What can hang from each mark:
romi: datarog mavur tilimu
boke: dakos mavur tilimu tuti
litug: lumi mavur
tilimu: romi
tuti: boke
dakos: lolek vebe
mavur: boke litug romi
lolek: dakos

Every row comes from one small tree of marks. The marks that hang from a mark follow it in brackets, in alphabetical order. Every link used is in the known rows. Which tree was each row made from?
In the rows, 128 means zero.
Known rows:
tilimu[romi]: [131 127 144 123 117 151 123 147 122 111 131 158 146 129 141 113 135 123
 125 110 144 142 128 160 133 147 112 128 136 108 126 146 136 124 160 140
 149 122 110 133 130 128 119 133 109 151 142 156 136 130 115 134]
romi[datarog mavur tilimu]: [145 141 152  85  88 110 116 113 153  87 100 183 147 129 154 135 101 157
 198 142 166 130 139 164 133 138 120 169 118 134 123 168 106  98 139 103
 173 136 122 134 109 157 170  99 103 174 147 117 172 155 113 152]
romi[mavur[litug]]: [119 160 116 139 130 161 127 128 110 107 119 163 129 110 169 127 150 139
 150 133 185 142 142 170 144  96 102 140 113 151 138 147 105 140 114 117
 146 123 122 119 117 134 115 119 150 126 141 107 144 126 139 118]
tuti[boke[mavur[litug romi] tilimu]]: [120 191 103 149 143 213 152 133  90 195 146 125 128 145 167  85 217 144
 139 130 205 152 155 176 124  99  87 149 122 224 146  88 151  48 161 161
 176 132  48 142 125 132 126  87 156 117 131 132 150 101 152 153]
mavur[boke litug]: [124 170 133 130 156 175 149 157 110 165 158 154 125 104 158 121 166 166
 124 130 153 129 133 147 129 113  97 132 147 144 158 130 115 130 119 112
 133 109  98 119 137 116 112  95 151 138 145  95 141 100 146  78]
litug[lumi mavur]: [122 122 102 161 126  91 111 138 109 122 149 104 114  94 130 114 143 118
 130 121 133 126 163 119 123 147 164 124  93 174 156 112 131 115 128 113
 150 137 132 153 123 110 121 149 146 161 126 134 117 110 120 157]
litug[lumi]: [127 126 114 150 119 113 127 126 126 123 138 113 124 111 123 113 139 132
 135 132 124 126 148 137 139 157 146 134 108 152 131 121 123 126 131 132
 152 128 135 151 117 106 136 154 135 143 138 151 129 105 116 128]
lolek[dakos[vebe]]: [106 137 134 131 126 157 104 121 125 130 135 153 111 142 135 147 147  89
 161  94 132 108 124 139 140 145 151 138 118  94 129 118 142 174 165 161
 136 113 141 109 154 140 140 137 147  98 106  96 145 198 137 112]
mavur[boke]: [127 152 142 121 144 146 140 147 123 158 144 140 122 115 142 133 151 146
 122 120 119 128 120 122 122 141 108 139 145 126 143 120 122 116 127 108
 128 118 110 111 140 122 128 101 137 138 128 105 127 105 149  99]
romi[tilimu]: [136 137 153 108 109 103 130 116 156 123 139 157 140 143 118 130 126 137
 154 133 129 127 138 131 136 122 139 163 131 131 119 126 122 117 151 134
 139 137 117 135 125 128 144 125 134 153 147 136 154 161 116 127]
mavur[boke[tilimu tuti] romi[datarog]]: [150 200 143  94 150 196 136 153 123 195 133 130 137 151 145  58 199 142
 159 135 173 142 121 184 105 154  99 179 140 188 122 128 168  29 145 123
 213 106  41 147 101 133 169  53 120 157 131 136 150  74 137 140]
tuti[boke[dakos[lolek vebe]]]: [145 193  98 145  93 159 105 119 114 109 109 166 146 134 143 135 159 131
 136  93 197  99 149 144 113 177 144 125 119 109 141 138 152 133 161 146
  68 119  90 113 126 107 189  90 137  41 110 110 158 179 161 116]
tuti[boke[tilimu]]: [137 135 120 132 102 168 146 107 134 144 132 111 131 124 137 120 148 153
 156 129 131 131 150 136 122 157 125 155 136 177 100 111 133  80 162 170
 146 137  81 111 150 116 144  98 145 112 109 133 151 136 147 139]
boke[mavur tuti]: [127 137  88 159 137 140 112 117 111 155 114 120 108 158 143  95 175 117
 121 125 161 118 172 139 129  98 119 143 133 188 115 108 149  70 116 157
 129 136  78 147 108 128 138  87 139 110  87 133 106  96 146 160]
romi[mavur[boke]]: [127 160 139 125 134 155 124 138 110 148 117 163 127  98 162 139 148 139
 149 113 146 133 128 133 132 142  96 153 139 118 138 137 102 126 113  92
 146 130 119 107 138 136 130 100 138 144 116  90 142 115 159 112]
tuti[boke[dakos tilimu[romi]]]: [151 142 118 138  87 194 146 123 121 141 109 151 161 132 154 120 186 133
 136 105 151 158 164 173 130 184 104 153 131 150 110 138 166  49 189 169
 147 126  65 109 150 115 160  84 125 121 111 148 167 164 132 173]
tuti[boke[dakos mavur tilimu[romi]]]: [147 136  95 148  99 200 139 113  99 160 103 152 146 146 176 117 201 130
 136 104 167 152 176 168 131 157  99 145 138 182 123 132 173  31 188 173
 146 143  49 123 133 127 153  80 134 118  83 144 144 146 140 197]
litug[lumi mavur[romi[datarog tilimu]]]: [133 170 145 114 114  87 119 153 135 116 152 136 152 122 124  92 146 137
 172 132 185 138 156 163 106 149 154 160  76 172 170 123 146  79 158  89
 224 125 113 187  90 135 155 125 107 209 176 148 150 119  86 185]
tilimu[romi[datarog mavur[boke]]]: [141 154 157 104 116 184 121 154 115 121 106 192 151 107 188 119 135 156
 171 105 171 138 126 185 128 172  82 150 141 106 145 180 112 101 144  94
 199 115 104 123 129 149 146  85  95 187 134 114 151 107 132 131]
boke[mavur]: [126 122 102 134 135 133 124 117 107 144 116 129 113 146 146 125 147 127
 120 126 143 121 146 124 131 106 113 122 130 168 138 118 141  98 124 135
 121 141 107 138 120 138 120 117 143 131 107 127 112 103 142 156]
romi[mavur tilimu]: [130 152 148 108  97 110 115 111 153 107 113 188 154 131 138 141 120 130
 178 126 158 133 146 144 144 124 120 179 125 130 118 141 111 120 138 120
 156 143 124 120 122 142 144 121 139 150 136 122 164 172 124 140]
litug[lumi mavur[boke[tilimu]]]: [132 142 120 138 134 127 132 147  98 170 163 116 123  88 130 105 179 133
 146 133 118 137 151 127 106 165 148 162 125 206 140  99 141  87 154 130
 172 132  88 133 130 109 123 116 178 184 118 117 133  82 146 135]
lolek[dakos]: [123 104 132 129 137 145 116 130 121 147 121 127 124 142 131 157 144 112
 152 118 116 114 132 133 146 131 137 136 120 102 127 123 140 153 141 134
 134 114 148 120 153 129 126 148 140 112 120  98 118 179 120 132]
romi[datarog tilimu]: [142 131 147  88 101 103 128 124 164  92 123 158 145 144 128 127  93 158
 179 144 143 119 138 149 123 144 133 150 129 132 130 152 125  97 152 122
 163 130 119 145 123 144 165 102  93 174 156 127 161 150 103 141]
boke[dakos[vebe] tilimu]: [136 163 109 118 102 163 129 101 120 118 116 167 136 141 131 125 179  98
 136 115 145 144 124 148 118 150 143 153 122 151 122 122 170  98 185 162
 122 132  78  99 112 143 173  95 151  98  86 125 182 170 145 133]
boke[dakos mavur[romi] tilimu tuti]: [143 185  89 145 139 177 125 113  95 202 101 129 139 191 144  68 252 103
 115 130 197 160 157 173 126 101  98 167 100 215 121 111 202  16 149 147
 168 134  41 148  78 136 164  63 145 105  83 150 124 109 142 197]
tilimu[romi[datarog mavur[boke litug]]]: [132 163 148 114 128 212 133 169 103 117 122 205 145 103 209 110 156 177
 166 114 200 151 136 210 131 148  67 143 147 133 160 184 102 105 138  94
 192 106  85 127 130 142 134  77 110 189 158 115 163 104 134 112]
romi[datarog mavur[litug] tilimu]: [136 163 140 105 104 142 127 122 147  85 114 194 146 127 171 121 123 170
 194 150 190 138 154 192 133 108 111 169 116 152 140 177 101 111 144 110
 176 129 109 138 106 155 156  93 114 170 171 109 182 146 112 132]
mavur[boke romi]: [124 192 162 111 161 163 145 163 106 199 154 132 140 118 140 106 177 132
 120 109 158 138 100 138 118 137  91 139 127 126 160 110 141 118 130  85
 169 110 105 134 123 125 125 108 128 146 152 129 127 100 140 115]
mavur[boke[tuti] litug romi[datarog]]: [135 227 138 120 171 204 140 173 114 184 154 145 128 132 162  68 199 167
 136 132 211 133 134 204 111 120  86 155 130 175 161 139 143  67 119  97
 195  91  66 160  98 124 156  58 106 136 166 121 140  66 135 106]
mavur[boke[dakos] romi[datarog tilimu]]: [152 206 170  75 127 136 153 149 136 175 127 179 162 145 152 112 178 159
 157 129 184 140 125 164 119 158  94 169 108 120 174 152 158  65 153  71
 189 108  99 139 108 144 180  70  88 165 162 112 168 140 107 150]

Which tree is each row?
[153 191 146  80 138 192 160 148 110 189 118 150 160 142 155  92 192 139
 138 137 170 160 105 170 101 166  89 157 113 156 157 149 167  40 169  92
 201 102  70 137  99 148 175  63 112 162 131 121 159 103 125 157] => mavur[boke[dakos tilimu] romi[datarog]]
[134 167 111 111 148 205 146 138  87 158 126 137 129 163 165  60 181 150
 147 161 204 156 129 196 112  96  86 136 120 220 153 133 158  46 158 128
 197 119  56 163  91 160 143  83 128 161 145 138 149  78 121 162] => boke[mavur[litug romi[datarog]] tilimu]
[126 154  86 161 129 193 149 108  97 157 135 126 110 132 171 107 188 159
 150 140 171 134 172 156 128 102 101 145 138 235 130 107 140  53 162 178
 142 137  52 126 137 126 134  79 171 114 112 110 147 107 159 140] => tuti[boke[mavur[litug] tilimu]]
[127 174 112 138 131 190 143 112  97 196 129 111 130 153 147  87 197 132
 142 114 174 147 145 145 121 129  99 148 116 205 124  80 162  40 165 157
 169 138  59 138 130 133 139  93 143 121 105 149 131 108 151 181] => tuti[boke[mavur[romi] tilimu]]
[143 183  91 141 104 173 116 101 132 141 114 161 129 152 133  98 214  87
 134 124 169 138 151 165 117 140 144 169 124 180  98 116 184  71 171 181
 129 130  48 111  99 126 182  64 150  78  66 132 175 154 150 138] => boke[dakos[vebe] tilimu tuti]
[132 165 131 134 128 208 148 156  99 152 169 164 139  96 155  83 205 156
 143 131 156 157 149 204 131 168  97 165 151 195 140 133 126  91 178 152
 200 104  62 136 133  95 129 124 162 182 162 162 167  82 127  95] => mavur[boke[tilimu[romi]] litug[lumi]]
[134 147 137 122 113 199 125 152 113  84 107 192 156 117 195 112 137 156
 169 122 206 150 146 217 138 134  86 132 125 133 148 188 107 112 139 114
 187 120 102 137 111 149 137 104  99 172 155 129 168 127 115 139] => tilimu[romi[datarog mavur[litug]]]
[142 129 106 111 127 218 134 141  90 105 120 171 135 146 180  72 161 156
 151 143 182 157 146 207 120 124  82 138 147 202 139 158 151  51 188 162
 191 122  38 157 115 156 136  86 126 180 131 152 155  92 115 162] => boke[mavur[litug] tilimu[romi[datarog]]]
[127 158 124 117 143 169 133 124  91 183 122 126 134 167 136  78 194 110
 124 136 166 156 119 148 118 111 101 145 118 188 123 103 164  59 167 145
 178 137  69 145  98 149 130 107 148 146 113 152 128 103 138 169] => boke[mavur[romi] tilimu]
[131 133 104 132 134 211 137 131  83 129 132 171 136 150 168  87 187 135
 128 133 174 162 153 194 133 105  89 143 155 199 128 132 149  72 177 174
 156 130  52 140 122 135 111 106 161 166 128 157 149 103 133 144] => boke[mavur[litug] tilimu[romi]]
[119 149 116 154 145 110 126 158  98 154 163 120 114  77 137 126 166 132
 131 115 126 123 158 112 112 155 147 145 106 170 166 105 125 115 128  98
 159 129 119 147 135 101 117 126 160 169 133 112 118  78 148 130] => litug[lumi mavur[boke]]
[134 212 104 142 130 169 123 119 125 165 133 159 112 125 153 118 223 115
 123  96 166 116 152 148 121 145 126 161 133 142 138 122 163  91 140 138
 118 113  66 107 113 117 175  58 143  77  83 100 154 138 169 104] => mavur[boke[dakos[vebe] tuti]]
[137 135 133 134 120 157 126 163  96 154 169 153 135  89 147  94 183 127
 142 110 130 154 148 154 110 188 134 164 130 181 139 115 138  77 177 137
 201 124  74 141 134 103 118 116 169 210 126 152 139  89 130 147] => litug[lumi mavur[boke[tilimu[romi]]]]
[147 149 100 142  94 165 148 101 129 158 109 122 139 131 143 134 177 143
 149 126 134 142 161 138 126 162 124 149 126 168 110 120 158  56 161 151
 125 133  80 102 141 120 168  80 135  97 100 120 170 156 143 164] => tuti[boke[dakos tilimu]]
[143 156 129 133 138 188 108 164 103 165 153 162 135 117 146  81 208 111
 131 101 148 146 156 160 105 153 125 171 157 182 117 123 165  56 166 153
 178 125  34 126 126 113 121  63 166 178 104 142 138  89 149 145] => litug[mavur[boke[tilimu[romi] tuti]]]
[140 192  97 128 155 184 149 139  79 155 105 142 140 160 185  88 203 144
 122 141 225 152 145 191 123  90  77 121  87 179 194 153 163  55 127  89
 162 111  88 167  77 151 150  81 104 128 137 117 137 103 117 174] => boke[dakos mavur[litug romi[datarog]]]
[130 191 139 125 149 130 131 177  95 169 160 106 131  91 152  90 167 140
 148 118 168 132 137 150  92 166 125 141  87 166 193 122 136  83 138  65
 212 109 108 177 105 125 136 110 114 188 157 126 126  61 122 158] => litug[lumi mavur[boke romi[datarog]]]
[170 153  97 127  95 163 123 121 113 141  97 143 167 141 126 129 171 151
 148 130 175 120 148 151 114 174 133 145 134 156 108 144 170  83 166 146
  92 124  71 115 127 104 187  84 152  75 118 123 149 159 148 147] => tuti[boke[dakos[lolek] tilimu]]
[135 146  80 167 114 143 139 111 108 153 101 118 123 141 166 138 185 147
 125 111 163 123 176 127 134 123 113 128 116 168 146 118 154  56 135 136
 110 146  98 119 137 127 154  82 121  85  84 101 121 136 148 185] => tuti[boke[dakos mavur]]
[156 190  96 130  84 182 113 109 116 113 109 171 148 139 129 119 177 129
 153 112 194 110 147 158 109 180 149 152 129 142 112 134 170 103 192 165
  93 119  62 103 117 113 199  81 152  56  99 122 176 178 161 122] => tuti[boke[dakos[lolek vebe] tilimu]]
[140 130 145 112 100 166 111 140 115  86  93 186 153 122 176 114 113 135
 167 106 177 147 134 188 132 159  98 138 124 110 126 185 112 106 145 111
 186 121 121 135 116 154 147 107  86 176 141 142 151 126 114 161] => tilimu[romi[datarog mavur]]
[142 178 170  83 114 118 130 135 153 128 131 157 158 151 126  95 128 151
 171 140 173 134 121 163 116 139 120 157 112 127 140 140 144  87 157 103
 197 121 117 163  99 154 169 106  90 175 176 150 164 137  96 156] => mavur[romi[datarog tilimu]]
[156 155 110 136  92 196 110 116 111 134  74 189 166 145 160 102 215 102
 145 112 184 165 175 207 142 154 102 179 123 168  87 165 170  46 153 158
 170 135  57 119 102 133 161  69 139 118  83 154 164 149 134 184] => boke[dakos tilimu[romi[mavur]] tuti]
[148 173 132  97 117 125 134 125 125 147 101 158 158 180 154 101 172 139
 155 135 199 140 144 163 126 112 100 150  89 156 164 144 172  37 159  96
 174 132  92 162  82 164 180  80  94 159 138 136 149 142 105 200] => boke[dakos mavur[romi[datarog tilimu]]]
